Known rows, with every way that one mark hangs from another:
Q418[Q108]: [  2.3 -25.5 -17.1  15.7  -3.8   4.2   2.9  -5.0  -5.0  -9.6 -12.5 -10.2
   9.1  15.3   6.0 -31.9  13.4   1.9 -12.1  -0.1  11.5 -18.6   3.4]
Q49[Q219[Q685]]: [ 20.8 -29.8  12.7  29.2  -3.6   4.0  15.6  -4.2  15.3   0.4  25.0  -8.3
 -19.2  26.3  18.5  10.5  22.1   8.0  -1.9  -3.9   2.4  -4.4   0.5]
Q418[Q108[Q49] Q163]: [ -3.2  -6.0 -25.8   1.3   4.4  -0.8 -21.4 -11.2  -7.8  -1.2 -21.1 -27.0
  28.4   0.8  23.3 -13.7 -15.4  -4.7  15.3  -4.1   4.3 -18.6   6.4]
Q418[Q108[Q49[Q219]] Q163 Q685]: [ -9.8  -4.4 -18.9   3.6  21.1  -2.8 -46.7   1.9  10.9 -15.4 -10.7 -21.5
  26.1 -10.4   7.9 -13.6 -18.5 -29.8  12.3  -7.6 -19.7  -2.8 -20.1]
Q418[Q163 Q685]: [-26.3  36.0 -10.7 -33.4  26.4   5.0 -34.5 -23.8   9.6  -5.8  -9.7  -1.1
  22.8  14.2   2.9 -19.0  -3.9 -14.7   3.3 -38.8  -4.9  -7.0 -19.5]
Q418[Q108[Q49[Q219]] Q163]: [  4.8 -17.9 -20.2   9.5   3.7  -2.7 -17.1  -4.5   0.3  -1.5 -14.2 -26.6
  18.4  -3.0  18.7 -10.4 -11.1  -8.2  19.1   0.4  -5.8 -18.0  -2.2]
Q219[Q685[Q418[Q108[Q49] Q163]]]: [  4.4 -15.6   5.5  11.8  -2.7   4.5  13.6  -4.7  18.1  -6.6 -14.2 -23.0
   0.8  11.8  32.7   3.2   1.0 -10.7   7.6  -5.0  -2.8  -1.8  27.4]
Q87[Q625[Q418[Q108]]]: [ -3.8  -2.3 -17.3   0.9   0.9   6.0  25.9   2.1 -16.5  -6.5   4.2  20.7
   9.6  -0.7 -20.9 -23.2   1.4   3.5  -6.8  14.9  19.7  12.1   1.8]
Q625[Q87[Q49[Q219]] Q418[Q163]]: [ -2.9  62.3  16.9 -34.6   4.8  10.8   4.8  -0.2  -8.6  17.4   7.0  21.2
 -30.9   5.6 -20.5  24.2   6.3  -8.1 -23.2 -27.0 -35.2  15.1 -34.7]
Q87[Q49 Q625[Q418[Q108]]]: [ -6.9  15.5   1.0   6.1  -2.8  -6.2   9.4  14.9 -26.4   3.2  17.4  33.5
  -1.4 -24.6 -33.1  -9.4 -10.3  16.6 -18.0  37.5  19.4   5.8  19.5]
Q685[Q418[Q108[Q49[Q219]] Q163]]: [ -2.5  -7.9  -0.2 -15.3 -15.2 -10.3   6.6   7.8  10.7  -3.5 -33.1  -7.2
  -1.3 -11.4   9.8  -2.7   9.6 -13.9  30.2  -6.1  -7.2  -7.0   3.8]
Q625[Q418[Q108 Q163]]: [-18.3  16.0 -13.6 -22.4  11.4   7.1   1.7  -6.8   3.1 -14.6 -28.7   7.0
  -0.7  12.1 -11.7 -21.1  -5.2 -20.5  -8.2  -9.7 -12.7 -10.3 -16.9]
Q87[Q49 Q625[Q418]]: [ -9.1  26.0   5.8  -6.4  -5.6  -8.9   8.5   9.2 -28.2  10.9  24.9  37.0
  -1.7 -19.5 -31.9   1.8  -9.4  25.4 -15.8  29.5  28.8   8.5  19.7]
Q108[Q49 Q418[Q163]]: [ -3.9 -12.9  -5.5 -19.0  -3.2  -5.6 -20.6 -22.2  -2.4  13.1 -13.1 -16.5
  24.6  -8.8   8.4  15.3 -24.4  33.4  19.4   1.0  20.8 -11.8  14.0]
Q49[Q219[Q685[Q418]]]: [ 19.6 -24.9  20.4  19.0 -11.1   0.5  24.3   4.1  22.6  -3.1  13.5  -2.3
 -26.9  18.1  14.4  12.0  26.8   0.6   6.9  -4.7  -2.8  -0.2   4.1]
Q87[Q49[Q219[Q685]] Q625]: [ 16.5  -1.4  18.4  32.5  -5.6  -5.7  14.4   8.2 -11.4  12.7  49.5  16.5
  -7.4 -16.0  -9.4   9.9   1.4  30.1  -8.6  36.0  21.5   7.5  33.8]
Q219[Q685[Q418[Q108 Q163]]]: [  2.2  -8.0   8.6   9.0   1.3  10.1  19.8  -9.1  24.5  -9.8 -15.6 -19.0
  -3.1  18.1  28.2  -8.1   7.6 -13.2   2.9 -10.8 -10.0  -5.6  26.0]
Q625[Q87[Q49] Q418]: [ -4.0  49.9  11.9 -28.8  -5.6   8.5   8.4   3.9 -22.8  17.0   8.8  25.5
 -30.2  11.0 -21.3  18.3  12.7   3.8 -40.1 -20.3 -12.3  19.7 -28.5]

Rows:
[ 10.5 -28.3  10.5   6.1   0.3  -2.1 -12.1 -14.1  15.4   9.4   3.5 -23.9
   8.9  -7.4  13.4  29.7 -21.7  25.6  21.2  10.7   3.6  -6.0  14.0]  Q108[Q49[Q219[Q685]] Q418[Q163]]
[ 14.4   2.2  25.4  25.0 -11.7  -9.2  20.0  13.8  -6.6  12.5  40.5  20.4
 -12.7 -22.0 -11.8  13.3   5.1  24.6   0.2  34.4  17.6   9.5  34.5]  Q87[Q49[Q219[Q685[Q418]]] Q625]
[ -7.1  -1.7  -3.8 -19.8 -14.0  -8.1   4.2   2.6   6.5  -3.4 -38.9  -6.9
   5.1  -8.1  11.2  -7.0   4.6 -12.2  27.2 -10.1  -1.0  -6.6   8.2]  Q685[Q418[Q108[Q49] Q163]]
[ 16.9 -49.3 -12.5  40.7  -9.9  -4.5  -5.9  12.0  -4.8  -5.6   5.2 -23.8
   6.5   3.5  21.1  -3.7   0.4   2.3   0.8  16.7   9.5  -8.4   6.0]  Q418[Q108[Q49[Q219[Q685]]]]
[ 18.1 -40.6   3.7  22.4 -21.2 -16.9  -2.2  12.8  -5.5  10.2  17.2 -14.4
  -4.8   3.4  27.3  30.9   5.3  14.6  17.2   6.3  23.0   6.5   5.5]  Q108[Q49[Q219[Q685[Q418]]]]
[  6.4 -23.2  10.3  18.2  -7.1   7.8  23.0  -0.4  18.4  -9.4 -10.0 -14.6
  -9.2  18.8  25.1  -7.7  14.2  -7.1  -5.4  -3.3  -0.6  -1.6  25.8]  Q219[Q685[Q418[Q108]]]
[  1.3  20.6  -7.5 -16.4   0.5  20.7  21.5   2.6 -11.1  -0.3 -11.3   7.5
 -19.3  20.8 -16.3  -4.5  16.4 -18.9 -35.4 -24.1 -25.1  17.5 -39.4]  Q625[Q87 Q418[Q108]]
[ 14.2 -31.1   3.4  15.1 -14.9 -14.2  -6.1   6.5  -0.8  12.0  13.2 -17.0
  -1.2   1.2  30.9  31.1  -0.7  11.0  22.0   1.8  16.0   2.8   7.2]  Q108[Q49[Q219[Q685[Q418[Q163]]]]]
[ 15.0 -15.0  19.7  12.8  -5.4   2.9  20.5  -1.5  26.2  -2.1   9.2  -6.3
 -23.0  15.9  15.7  11.8  22.2  -2.1  13.6  -9.8 -10.4  -1.9   3.6]  Q49[Q219[Q685[Q418[Q163]]]]
[  8.1 -21.3 -15.6  19.5   6.5   1.5 -15.2  -4.8   8.0  -2.9  -9.6 -31.3
  18.4   0.7  26.8  -3.9 -15.0 -10.4  16.4   2.7  -8.6 -14.6   6.6]  Q418[Q108[Q49[Q219[Q685]]] Q163]
[ 19.8  23.0  19.2   6.2  -9.2  10.0   8.3  -3.1 -13.0  23.7  31.5  -0.8
 -24.5  16.4   5.0  24.1  24.1  18.0 -29.3 -20.5  -8.2  12.0  -7.8]  Q625[Q87[Q49[Q219[Q685]]]]
[ -1.0  -8.7 -19.1   3.7  -3.9  -0.1  18.6   7.1 -21.4  -3.5   5.3  14.9
  13.7  -7.3 -16.6 -11.8  -5.1   8.1  -3.0  20.4  25.5  14.6   4.7]  Q87[Q625[Q418[Q108[Q49]]]]
[-22.6  15.0 -18.4 -10.6  29.7  10.3 -33.0 -14.2  16.0 -21.6 -22.8 -12.4
  27.5   3.7   1.1 -37.9  -9.3 -32.9  -3.3 -22.8 -23.3 -12.5 -15.0]  Q418[Q108 Q163 Q685]
[-11.9  32.3   0.3  -4.9   4.7  -2.4   3.8   5.8 -20.4   3.8  11.6  28.5
   5.2 -25.5 -29.2 -10.1 -19.4  10.6  -9.7  30.8  11.4   2.5  19.4]  Q87[Q49 Q625[Q418[Q108 Q163]]]
[  2.4  16.1  15.7   5.7  -7.2 -12.3  14.0  18.1 -17.6   9.4  34.4  39.5
 -16.1 -23.5 -36.7  10.8  -1.4  22.4  -8.9  35.5  17.0  10.6   8.4]  Q87[Q49[Q219] Q625[Q418]]
[  4.3 -14.4 -13.7   9.0  -3.2  -0.6  20.7  11.7 -15.9  -3.3  11.7  14.9
   6.6  -9.4 -20.6  -7.2  -1.9   4.2   2.5  22.4  19.5  15.5  -1.0]  Q87[Q625[Q418[Q108[Q49[Q219]]]]]
[ 16.7 -23.2  17.4  20.3  -3.3   3.9  21.2   1.1  29.2  -7.0   4.7 -10.0
 -21.7  13.2  17.0   5.7  20.1 -10.1  10.7  -3.3 -15.1  -4.2   3.8]  Q49[Q219[Q685[Q418[Q108 Q163]]]]
[ -4.1 -16.2   5.6 -11.6   9.2  -7.1 -36.9  -7.4  14.8   3.6  -0.6 -11.6
  17.1 -19.7  -6.9  20.8 -22.7  14.9  21.0   2.2   0.0  -1.4  -9.9]  Q108[Q49[Q219] Q418[Q163 Q685]]
[-17.9   2.5 -24.0  -3.5  21.8  -2.8 -46.2  -4.0   2.9 -14.5 -18.3 -21.7
  36.6  -7.4  10.4 -19.7 -24.3 -27.8   6.8 -10.9 -11.0  -5.9 -13.4]  Q418[Q108[Q49] Q163 Q685]
[-10.7  69.9   9.7 -42.3   5.9  12.1   2.0  -8.3 -16.7  19.0  -0.9  20.2
 -20.6   9.0 -17.1  18.8   2.1  -5.3 -28.8 -32.0 -24.5  13.3 -28.8]  Q625[Q87[Q49] Q418[Q163]]
[ 11.6   7.6  11.7  17.9 -10.8 -11.3   9.7  10.0 -20.0  15.7  44.6  25.6
  -5.3 -20.9 -20.6   7.1   6.3  35.7  -1.7  29.9  27.7   2.5  22.3]  Q87[Q49[Q219] Q625]
[-10.4   6.2  -1.3 -26.3  -8.0   0.0  13.7  -4.5  12.9  -8.4 -41.1  -0.1
  -0.6  -1.3   3.2 -19.0  14.5 -16.0  19.1 -18.2  -9.0 -12.1   7.6]  Q685[Q418[Q108 Q163]]
[-22.6   1.6  -9.7 -13.5  13.9   1.3 -11.0   9.6   2.5 -24.5 -17.6  16.7
  -4.5   8.0 -24.2 -24.0  -1.4 -28.1 -22.9  -4.0 -11.1   1.8 -31.7]  Q625[Q418[Q108 Q685]]
[  6.1 -24.7   4.3  -6.6  -3.9  -6.4 -16.7 -13.7   6.9  11.8  -2.6 -13.5
  10.9 -12.5   2.1  24.5 -16.5  31.0  25.4   7.2   9.6 -10.7   5.2]  Q108[Q49[Q219] Q418[Q163]]
[ 19.0  24.9  26.7  -0.4 -13.1   7.5  17.0   2.3  -8.6  22.1  23.1   3.3
 -30.3  11.1   2.4  26.0  27.7  11.9 -22.8 -21.3 -12.6  14.2  -5.7]  Q625[Q87[Q49[Q219[Q685[Q418]]]]]
[-29.5  22.4 -12.6 -27.6  23.7   6.0 -16.1  -1.3   9.9 -23.0 -27.7  11.3
   4.6   5.4 -20.2 -24.9 -12.2 -36.1 -13.0 -13.3 -24.8  -2.9 -32.0]  Q625[Q418[Q108 Q163 Q685]]
[-26.3  13.3 -16.6 -23.6  19.0  -1.8 -26.1   5.5   2.5 -17.6 -23.7   5.6
  10.6  -2.3 -11.7 -13.1 -21.6 -32.5  -5.8  -6.7 -16.2   1.8 -29.2]  Q625[Q418[Q108[Q49] Q163 Q685]]
